Each row comes from the steps of one walk. Every step used is in the known rows, and no mark comes twice. Write the walk behind each row, first mark first.
(in the rows, 128 means zero)
Known rows
nonak > rosit > nuguz > sika > zimogob: [ 72 149  89 152 110  56 149 123  76 244 159 115 179 172  98 124 171 101
 196 155 150  83  84]
lomuzel > rosit > nuguz: [103 130 111 177 127 108 114 126  57 161 129 144 124 144 106 101 160  77
 127 140 148  99 149]
rosit > nonak: [ 90 114 121 112 140 130 130 140 117 137 139 122 133 102 125 130 146 136
 120 149 109  66 145]
rosit > nuguz > sika > lomuzel: [ 59 119 113 104  93  63 159 108 114 164 120 131 154 130 114 147 165 104
 154 156 151  77 127]
poravib > sika > nuguz: [146 157  78 136 111 140 122 112 114 128 148 105  96  85 137  91 170 130
 166 138 123 149  85]
rosit > lomuzel > sika: [ 70 114 131  98 117 154 127 122  89 133 139 154 141  89 103 128 140 110
 132 114 147 118 108]
zimogob > sika: [129 151 129 112 150 122 136 118 132 149 104 110 144 151 131 109 159  92
 121 138 115  93 132]
nonak > rosit > nuguz: [107 123 109 153 153 101 126 145  79 199 141 137 166 145  99 109 174  98
 200 132 148 103 137]
nonak > sika: [134 115 121 120 166  97 114 133 101 163 152 135 151 151  96 139 172 122
 134 127 133 120 115]
nonak > rosit > nuguz > sika: [ 93 134 105 146 110  72 146 132  82 218 131 132 191 163 101 119 167  98
 194 130 162  72 116]
nuguz > sika > nonak > rosit > lomuzel: [ 38 127 101  96 120  69 153 128  78 229 115 128 182 110 149 120 141 135
 189 151 205  89  67]
nonak > rosit: [126 128 119 123 156 118 113 142  84 165 142 121 148 142 101 111 167 131
 183 111 135 120 118]
nuguz > sika > nonak: [100 147 103 107  98  86 139 114 122 195 127 103 128 136 164 133 156 118
 132 147 178  75  91]
poravib > sika > nonak: [137 134  84 115 116 144 117 123 127 166 139  91  83  67 170 110 162 105
 146 138 159 132 109]
poravib > sika > zimogob > rosit > lomuzel: [ 66 143  46  89 127 131 135 118 109 185 191  91 145  85 130 132 141  94
 104 157 113 138 103]
nuguz > sika > lomuzel: [ 76 124 120  74  95  85 146 102 122 130 115 118 134 134 114 150 156 135
 140 132 140  94 107]
nuguz > sika: [110 141 120 103  93 103 138 116 128 163 134 112 149 159 115 137 152 112
 126 116 137  84 110]
lomuzel > rosit > nonak: [ 81 122 115 156 134 129 112 128  54 122 125 134 111 106 116 108 135 132
 102 146 120  65 139]
zimogob > rosit > nonak > sika > poravib: [101 112  89 101 183  90 147 156  84 177 165 139 165 128 112 154 147 146
  80 158 114  52 175]
lomuzel > sika: [129 127 120 123 116 159 112 126  93 121 146 141 105 118 110 124 155 110
 129 100 132 111 116]
poravib > sika: [148 133  99 111 110 158 114 125 134 138 146  96 102  92 120 113 160 103
 143 107 121 142 131]
zimogob > rosit > nonak: [ 84 127  76 116 157 128 130 141 104 147 160 116 152 116 136 142 139 126
  80 156 101  43 162]
poravib > sika > lomuzel > rosit: [110 123  92 124 105 139 106 104  71  88 112 118  70  67 115 106 154 122
 142 115 135 148 123]

Which walk is each row?
[ 91 150  55 140 143  89 136 126  99 210 198 108 154 159 122 145 168  71
 103 178 116  87 136]
sika > zimogob > rosit > nuguz
[ 93 144 121 143  82  74 151 121  64 191 117 142 129 163  98 113 149  95
 118 131 164  75 155]
lomuzel > rosit > nuguz > sika > poravib
[ 55 116 107  98 161  96 132 136  76 210 126 128 158  91 147 112 150 131
 191 157 188 120  88]
sika > nonak > rosit > lomuzel
[ 74 151  98 134  86  66 154 114 113 219 166 109 159 167 112 139 169  84
 141 167 140  79  97]
rosit > nuguz > sika > zimogob
[119 130 105 125 166  81 118 125  94 189 181 117 140 160  96 142 179 118
 138 156 119 130  80]
nonak > sika > zimogob
[ 94 127  96 155 170  78 135 132  76 147 152 146 153 108 123 115 166 164
 150 186 126  77  81]
rosit > nonak > sika > nuguz
[129 146  85 114 111 139 116 117 127 162 176  81  93 100 119 118 165 107
 144 135 107 154  97]
poravib > sika > zimogob
[117 141 137  74  91  93 156 123 132 175 132 113 131 162 104 136 149 132
 116 114 137  94 139]
nuguz > sika > poravib
[ 91 154 104 106  91  84 141 106 123 189 163  94 135 169 113 142 156 115
 125 144 123  94  79]
nuguz > sika > zimogob
[ 98 125  95 155 154  86 129 144  78 229 133 129 146 120 149 109 178 102
 203 163 189  95 116]
sika > nonak > rosit > nuguz
[127 157  97 149 114 147 119 110  78 112 148 147  97 111 122 103 165 131
 151 125 136 120  72]
lomuzel > sika > nuguz
[ 67 141 104 124 117 137 135 110  69 123 141 161 134  82 120 105 146 132
 155 141 148 127  60]
rosit > lomuzel > sika > nuguz
[ 94 134 127  84 152 107 143 103 122 112  88 115 130 125 129 119 163 111
 140 151 116 104 129]
zimogob > sika > lomuzel
[ 64 114 123  98 159 112 130 137  81 180 134 133 182 114  97 114 149 130
 186 125 151 128 110]
nonak > rosit > lomuzel
[ 85 141 105 174  85  82 130 114  61 181 118 140 147 162 106 115 151  81
 123 135 164  69 128]
lomuzel > rosit > nuguz > sika
[ 87 145  67 135 104  80 154 124 108 208 157 122 187 173 126 146 152  75
 100 145 143  47 150]
zimogob > rosit > nuguz > sika
[105 154  61 128 126 144 115 115  76 155 198 119 115 137 116 147 152 100
  90 131 112 100 100]
lomuzel > sika > zimogob > rosit
[112 140  61 126 179  76 119 126  81 198 206 111 161 171 110 159 166 107
  97 160 115 106 100]
nonak > sika > zimogob > rosit
[ 50 129 110 100 115 138 130 115  84 156 165 138 129  98 105 131 143 107
 132 143 135 131  72]
rosit > lomuzel > sika > zimogob
[105 155  63 109 147 108 124 124 106 175 196  92 134 161 124 147 157 103
  90 153 103 105 116]
sika > zimogob > rosit
[ 68 132 111 114  89  83 128  94  61 113 103 128 112 134 108 130 144 132
 123 126 153  92 104]
nuguz > sika > lomuzel > rosit
[117 115  99  82 112 142 125 112 128 106 129 100  88  65 120 126 165 125
 157 123 123 149 127]
poravib > sika > lomuzel
[125 160  41 112 123 139 119 119 116 174 197  77 113 112 133 133 156  94
  99 141  97 129 112]
poravib > sika > zimogob > rosit
[ 88 120 116 119 133 112 106 108  61  92 110 132  88 116 105 120 154 130
 126 131 137 120 126]
sika > lomuzel > rosit
